Each row was made from one small tree. Brackets hold a mark, then the marks that hang from it, in alphabetical order. Every link used is in the known rows. Write each row's tree.
Known rows:
(W (T L)): [ 0.92  1.96  0.23 -1.48 -0.53  1.12  0.38  0.57  1.36 -0.80  3.66 -3.02
 -0.04 -0.47 -0.71 -0.14  1.24 -1.34  0.12  1.59  0.02 -0.84  0.49]
(M (L T)): [ 0.76 -0.52  0.62 -1.32  0.41  2.42 -0.10 -1.48  1.23  0.61 -2.33  0.49
 -0.87 -1.11  0.80  0.21  1.26  0.21 -0.15  2.18  2.10 -0.97 -2.62]
(T H (L M)): [ 0.63  2.84  1.61 -0.37  1.91  2.06  0.25  1.58  1.10  0.35 -0.56  0.16
  0.68 -0.23  2.27 -1.83  2.24 -3.46 -0.15  5.82  1.29  1.80 -1.71]
(T H (L X)): [ 1.39  5.09  2.21  0.44  1.69 -1.35  1.24  2.43  1.10  0.67 -1.37 -0.22
  2.09 -0.07  2.84 -1.84  2.62 -2.82 -0.46  5.59 -0.09  0.51 -0.27]
(W (M H)): [ 0.53 -2.12  0.03 -0.72 -2.81  1.29  0.05  1.21  0.06 -1.96 -1.18 -1.30
 -0.63 -0.85  0.55 -4.04  0.26  2.90 -0.26  3.16  0.30 -2.65 -1.61]
(T (L M X)): [-0.72  1.60  1.92  0.69  4.61 -0.70 -0.03  2.40  1.13  0.58 -0.58  2.34
  3.95  0.78  3.29 -2.03  2.13 -2.09 -0.80  3.55 -0.67  1.45  0.66]
(M (W (T L) (X H))): [ 1.88  2.77  1.54 -2.59 -3.67 -2.36  0.78  3.45 -0.95 -2.06  5.40 -5.20
  0.24 -2.15 -0.51 -4.91  0.71  0.30  1.00  2.22  3.38 -3.50  1.99]
(M H (L T X) W): [ 2.18 -2.17 -0.42 -1.25  0.94 -0.06 -0.26  1.48  0.56  1.26 -0.14  1.39
 -0.01 -2.18  2.42 -7.59  1.52  1.78  0.68  6.20  1.60 -2.25 -2.47]
(T H (L M X)): [ 0.30  3.83  2.17  0.45  3.96 -0.97  0.81  2.89  1.27  0.62 -1.37  1.57
  3.18  0.37  4.35 -2.57  2.54 -3.29 -0.42  6.71  0.27  1.65 -0.72]
(T H L): [ 1.90  4.05  1.74 -0.38 -0.37  1.69  0.48  1.25  0.89  0.42 -0.72 -1.60
 -0.42 -0.61  0.86 -0.91  2.15 -2.78 -0.18  4.66  0.74  0.62 -1.02]
(W M (T H L) X): [ 0.75  4.13  4.69 -2.63 -3.22 -1.67  1.98  3.00  1.75 -3.79  0.99 -6.57
  1.15 -1.07  0.25 -1.86  2.05 -0.32 -0.13  6.01  1.70 -2.12 -0.34]
(T H): [ 0.95  1.97  0.25 -0.24 -0.63 -0.29  0.88  0.48  0.32 -0.03 -0.80 -0.79
 -0.85 -0.40  1.05 -0.45  0.47 -1.38  0.44  3.23  0.96  0.20 -1.56]
(X (L (T H))): [ 1.61  2.94  0.73 -1.85 -0.79 -0.89  1.00 -0.14  0.14 -1.23 -4.46 -0.37
 -1.12 -1.62  1.11 -1.14 -1.67 -0.84  0.36  3.65  4.68 -0.55 -1.44]
(M H (L X)): [ 2.20 -0.13 -0.41 -0.09  1.11  1.54 -0.08  0.04  0.47  0.29  1.86  1.55
  1.57 -0.91  2.24 -4.47  2.68  0.68 -0.73  4.74 -0.37 -1.04 -2.99]
(X (L (M W))): [-0.02 -1.89 -0.29 -0.70  1.09  0.70 -1.76  1.37 -1.43 -1.53  1.45  0.89
  1.59 -0.61 -0.52 -4.93 -2.03  0.77 -0.11  2.53  1.71  1.69  0.20]
(M H): [ 1.49 -0.89 -1.48 -0.43 -0.98  0.71  0.26  0.31 -0.17 -0.27  1.54  0.17
 -1.41 -0.98  0.71 -3.53  0.33  0.58  0.19  1.79  0.92 -1.19 -1.46]
(L M (T H)): [-0.54  0.69  0.48 -1.19  2.21 -1.10  1.20  0.80  1.03  0.45 -4.08  1.31
 -1.01 -0.71  3.82 -1.16 -0.23 -1.87  0.92  4.78  3.55  0.34 -2.03]
(L M T (X H)): [-0.75  0.98 -0.24 -0.48  2.70 -3.91  1.43  1.68 -0.50  0.38 -4.50  3.39
  1.52 -0.62  5.77 -2.50 -0.37 -0.02  0.48  2.07  3.87 -2.57  0.38]
(L M T): [-1.42 -1.50  0.42 -1.02  2.94 -0.87  0.38  0.37  0.79  0.66 -3.44  2.09
 -0.18 -0.49  2.97 -0.59 -0.62 -0.40  0.55  1.52  2.45 -0.02 -0.67]
(L (M W) T): [-1.19 -3.31 -0.18 -1.17  2.24 -1.24 -0.46  2.10  0.23  0.83 -1.94  1.46
 -0.23 -0.89  1.97 -3.84 -1.23  0.44  1.32  2.64  2.22  0.00 -0.02]
(M H (W X)): [ 1.62 -1.58  0.87 -1.34 -1.80 -2.46  0.04  3.03 -0.80 -0.92  3.56 -1.99
 -0.44 -1.84  0.02 -7.22  0.12  1.78  0.86  2.69  1.93 -1.43 -0.05]
(M W): [ 0.34 -1.78 -0.32 -0.09 -0.67 -0.38 -0.86  1.68 -0.81  0.39  1.58 -0.62
 -0.18 -0.55 -1.04 -3.39 -0.51  1.00  0.84  1.41 -0.37  0.02  0.73]
(X H L): [ 1.79  2.65 -0.96 -0.76 -2.90  0.56 -0.04 -0.41 -2.49 -2.42 -0.56 -0.22
  0.03 -1.19 -0.10 -1.87 -1.74  0.85 -0.57 -0.15  3.99 -2.06  0.23]
(T H (L (M W) X)): [ 0.41  2.10  1.72  0.19  3.48 -1.32  0.01  4.44  0.55  1.04  0.29  0.80
  2.88 -0.21  3.26 -5.94  1.96 -2.44  0.25  8.15 -0.15  1.74 -0.25]

Write each row's tree:
[ 1.34  2.12  0.20 -0.92  0.25 -0.58  1.12 -0.22 -0.04  0.52 -3.41  1.73
  0.85 -1.34  3.83 -1.80  1.57  0.80 -0.30  2.91  3.51 -3.68 -1.73]  (M (L T (X H)))
[ 2.47 -0.60  1.27 -1.86 -2.50 -1.99 -0.53  2.37 -1.62 -2.61  3.44 -2.05
  0.54 -2.37 -1.08 -8.05 -1.42  2.20  0.10  2.79  3.52 -1.11  0.07]  (M H (W (X L)))
[ 1.24 -1.22 -0.09 -1.79 -1.15  1.22  0.58  0.56  1.30 -2.53  2.74 -2.10
  1.83 -1.19  1.43 -4.81  2.15  2.89 -0.66  6.35 -0.78 -3.55 -3.16]  (W (M H (L X)) T)
[ 1.44  4.37  0.91  0.32 -0.24 -1.05  0.89  2.15 -0.70  0.10 -1.04  0.60
  2.04 -0.17  2.71 -2.26  1.91 -0.77 -0.48  2.10  1.33 -2.36  1.39]  (T (L (X H)))
[-0.12 -0.43  0.17 -2.44 -1.45 -3.74  0.76  3.06 -1.48 -2.55  5.51 -2.83
  0.78 -1.62  1.15 -5.43 -1.00  1.21  1.19  2.04  3.81 -2.44  1.28]  (L (M (W T (X H))))
[ 0.21  3.17 -0.36 -0.95  1.67 -1.47  1.18  2.22  0.06 -1.07  2.53 -0.10
  2.73 -0.49  3.82 -2.76  1.36 -1.50 -0.15  3.47  1.80 -2.13  1.00]  (W (T (L M (X H))))
[ 1.08  0.17  1.79 -3.36 -4.35 -1.74  0.94  1.45 -0.32 -6.08  2.89 -5.25
  1.10 -1.82 -0.71 -4.96 -1.26  3.52 -0.50  3.15  3.44 -3.49 -0.57]  (W (M H) T (X L))
[-0.47  0.65  4.57 -2.54 -2.37 -3.00  0.76  1.29  0.01 -4.09 -5.54 -2.55
  1.66 -1.00  0.15 -1.77 -1.75  3.14 -0.60  1.52  4.70 -2.32  0.62]  (W M (X (L T)))
[-0.16  1.52  1.90 -2.67 -5.04 -3.33  1.97  1.88 -0.78 -4.64  1.23 -5.28
  0.87 -1.33  0.50 -1.77 -0.34  3.01  0.14  0.93  3.30 -5.14  0.90]  (W M T (X H))
[ 0.34  2.90  5.01 -2.81 -2.98 -3.22  1.58  1.75  0.27 -4.10 -6.32 -3.15
  0.93 -1.53  1.22 -2.35 -1.43  1.55 -0.43  4.81  5.66 -2.07 -0.73]  (W M (X (L (T H))))
[ 1.01 -1.39 -0.92 -1.91  1.36  0.51 -0.11 -0.03 -0.15 -1.47 -2.18  1.93
 -0.73 -1.67  2.40 -4.78 -1.71  0.65  0.08  3.47  5.09 -0.71 -2.09]  (X (L (M H) T))
[ 1.45 -2.84 -1.59 -1.10  0.20  1.49 -1.78  1.69 -1.62 -1.67  2.75  0.86
  0.22 -1.60  0.08 -8.29 -1.74  1.38  0.03  4.24  2.45  0.56 -1.25]  (X (L (M H W)))
[ 0.13 -3.06  1.32 -2.30  0.99 -3.43  0.26  3.36  0.05 -0.42  0.13  0.12
 -0.39 -2.06  2.90 -7.79 -0.65  1.27  1.42  4.11  4.46 -1.48 -0.76]  (L (M H (W X)) T)
[ 2.89 -2.89 -2.60 -2.42 -2.02  3.31 -0.80  0.14  0.14 -0.76  7.60 -2.96
 -1.68 -2.44 -1.28 -6.61  1.15  1.82  0.65  5.07  0.27 -1.91 -3.09]  (M H L (W T))
[ 0.66  1.25  3.30 -1.71 -4.50  1.20  0.36  0.60 -0.69 -3.39 -1.19 -2.87
  1.52 -1.30  0.43 -2.42  1.98  3.03 -1.34  2.72  3.04 -3.98 -1.76]  (W (M L) (X H))
[ 0.78 -0.99  0.53  0.27  1.56  0.30 -1.04  1.24  0.03  0.94  1.87  0.79
  2.59 -0.48  0.65 -4.36  1.82  1.08 -0.18  4.14 -1.62  0.15 -0.91]  (M (L X) W)
[ 2.00  3.35  2.87 -2.67 -1.99 -2.47  1.20  3.66  0.84 -1.49  5.16 -5.87
  0.46 -1.86 -0.58 -4.45  1.36 -1.64  1.10  5.74  1.98 -0.73  0.55]  (M (W (T H L) X))
[ 0.83 -0.41 -1.40 -0.99 -1.15  0.64 -1.17  1.44 -2.93 -2.07  0.99  0.77
  0.72 -1.49  0.49 -5.87 -2.27  1.38  0.00  2.18  4.00 -0.79  0.37]  (X H (L (M W)))
[-0.53  0.89  2.84 -1.20  1.45 -1.86 -0.36  0.79 -0.74 -2.99  0.59  0.07
  3.24 -0.20  0.81 -2.22 -1.20 -0.06 -0.95  1.04  3.55  1.52  0.42]  (W (X (L M)))
[-0.28  0.10 -0.69 -1.04  2.78 -3.99  1.05  3.35  0.41 -0.36  3.72 -0.86
  2.30 -0.50  3.16 -5.04 -0.21 -1.06  1.24  6.68 -0.13  0.27 -0.29]  (L (M (W (T H))) X)
[-0.36 -0.53  4.71 -2.42 -1.67 -0.01  0.41  0.47  1.61 -2.30 -4.28 -2.27
  1.28 -1.13  0.86 -1.02  1.59  2.69 -0.81  3.39  3.08 -2.61 -2.05]  (W (M (L T)) X)
[ 0.30  2.93  1.31 -0.54  1.96 -4.56  2.38  1.61  1.14  1.01 -4.87  1.00
  0.48 -0.66  4.37 -0.96  0.28 -1.32  0.86  4.47  2.18 -0.96 -0.64]  (L (T H) X)
[ 1.03 -1.39  3.36 -2.74 -2.45  0.72  0.66  0.76  1.41 -2.35 -2.95 -2.08
 -0.25 -2.14  1.66 -4.50  1.92  3.22 -0.59  5.15  3.77 -3.72 -3.50]  (W (M H (L T)) X)
[ 0.88  0.66 -0.60 -1.13  3.08 -0.67  0.99  2.44  1.41 -0.68  4.39  0.13
  2.18 -0.53  3.63 -5.18  1.99 -1.44 -0.14  5.51  0.25 -0.89 -0.63]  (W (T (L (M H) X)))
[-0.70  1.26 -0.51  0.46  2.17 -2.63  0.85  1.81 -1.20 -0.35 -1.05  2.96
  2.80  0.14  4.50 -2.66  0.22 -0.01 -0.12  1.87  1.77 -1.24  0.55]  (L M (X H))
[ 0.42  1.89  3.27 -2.11 -0.46 -3.57  0.92  0.36  0.04 -2.36 -3.04 -1.19
  1.02 -1.18  0.65 -1.01 -1.84  0.63 -0.11  0.17  5.32 -0.89  0.71]  (W (X (L T)))
[ 0.45  1.79  0.68 -1.75  1.81 -0.52  0.60  0.16  0.23 -1.23 -4.31  1.19
 -0.06 -1.12  2.88 -1.89 -1.72 -1.51  0.30  4.73  5.13  0.71 -1.95]  (X (L M (T H)))
[ 1.80  1.57  0.91 -1.63 -0.08  2.30  0.68 -1.18  1.43  0.70 -3.05 -0.39
 -1.60 -1.53  1.83 -0.46  1.71 -1.22  0.09  5.52  2.99 -0.64 -4.10]  (M (L (T H)))
[ 2.21 -1.42 -0.75 -1.91 -0.47  3.27 -0.15 -1.24  1.19  0.47 -0.83  0.66
 -2.20 -2.10  1.56 -3.44  1.64  0.74  0.04  4.14  2.96 -2.09 -4.19]  (M H (L T))
[ 0.76  1.51  2.42 -1.30 -0.78 -0.95 -0.19  4.06 -1.26 -0.96  1.87 -1.08
  1.78 -1.33  1.51 -6.12  1.22 -0.23  0.25  3.35  3.72 -1.20  1.30]  (T (L (M (W (X H)))))
[ 1.85  0.46 -1.67 -1.53 -1.40 -0.50  0.22  1.34 -0.96 -0.65  5.13 -1.63
  1.43 -1.70  0.88 -4.97  1.17  1.60  0.40  3.96  0.93 -3.39 -0.61]  (M (L (X H)) (W T))
[ 0.48  3.31  1.16 -1.20 -2.52 -1.31  1.54  2.87  0.06 -2.85 -0.06 -3.23
  2.42 -0.61  1.87 -2.49  1.50  1.43 -0.48  3.69  0.91 -4.78  1.42]  (W M (T (L (X H))))
[ 2.72 -1.75  0.14 -3.16 -2.25  0.21 -0.05  1.15  0.36 -1.92  8.31 -4.29
 -0.39 -2.70 -0.98 -7.16  1.48  1.96  0.47  4.88  1.73 -2.17 -2.28]  (M H L (W T X))
[ 0.40  3.91  1.12 -0.84  3.39 -1.79  1.50  2.54  1.80 -0.46  2.22 -0.83
  2.73  0.06  3.73 -2.43  2.17 -3.43  0.01  6.86  0.34  0.69 -0.41]  (W (T H (L M X)))
[ 1.02  1.21  2.60 -2.28 -1.40 -2.12  0.29  3.28  0.59 -1.52  5.83 -5.06
  1.26 -1.26 -1.54 -3.92  1.05 -0.20  0.68  2.42  1.05 -0.91  1.82]  (M (W (T L) X))
[ 1.20 -0.27 -0.16 -0.65  1.54  3.10 -0.58  1.42  0.70  0.00  1.53  1.13
 -0.01 -0.82  2.00 -4.86  1.95 -1.36 -0.42  4.35  1.17  0.40 -1.65]  (T (L (M H)))
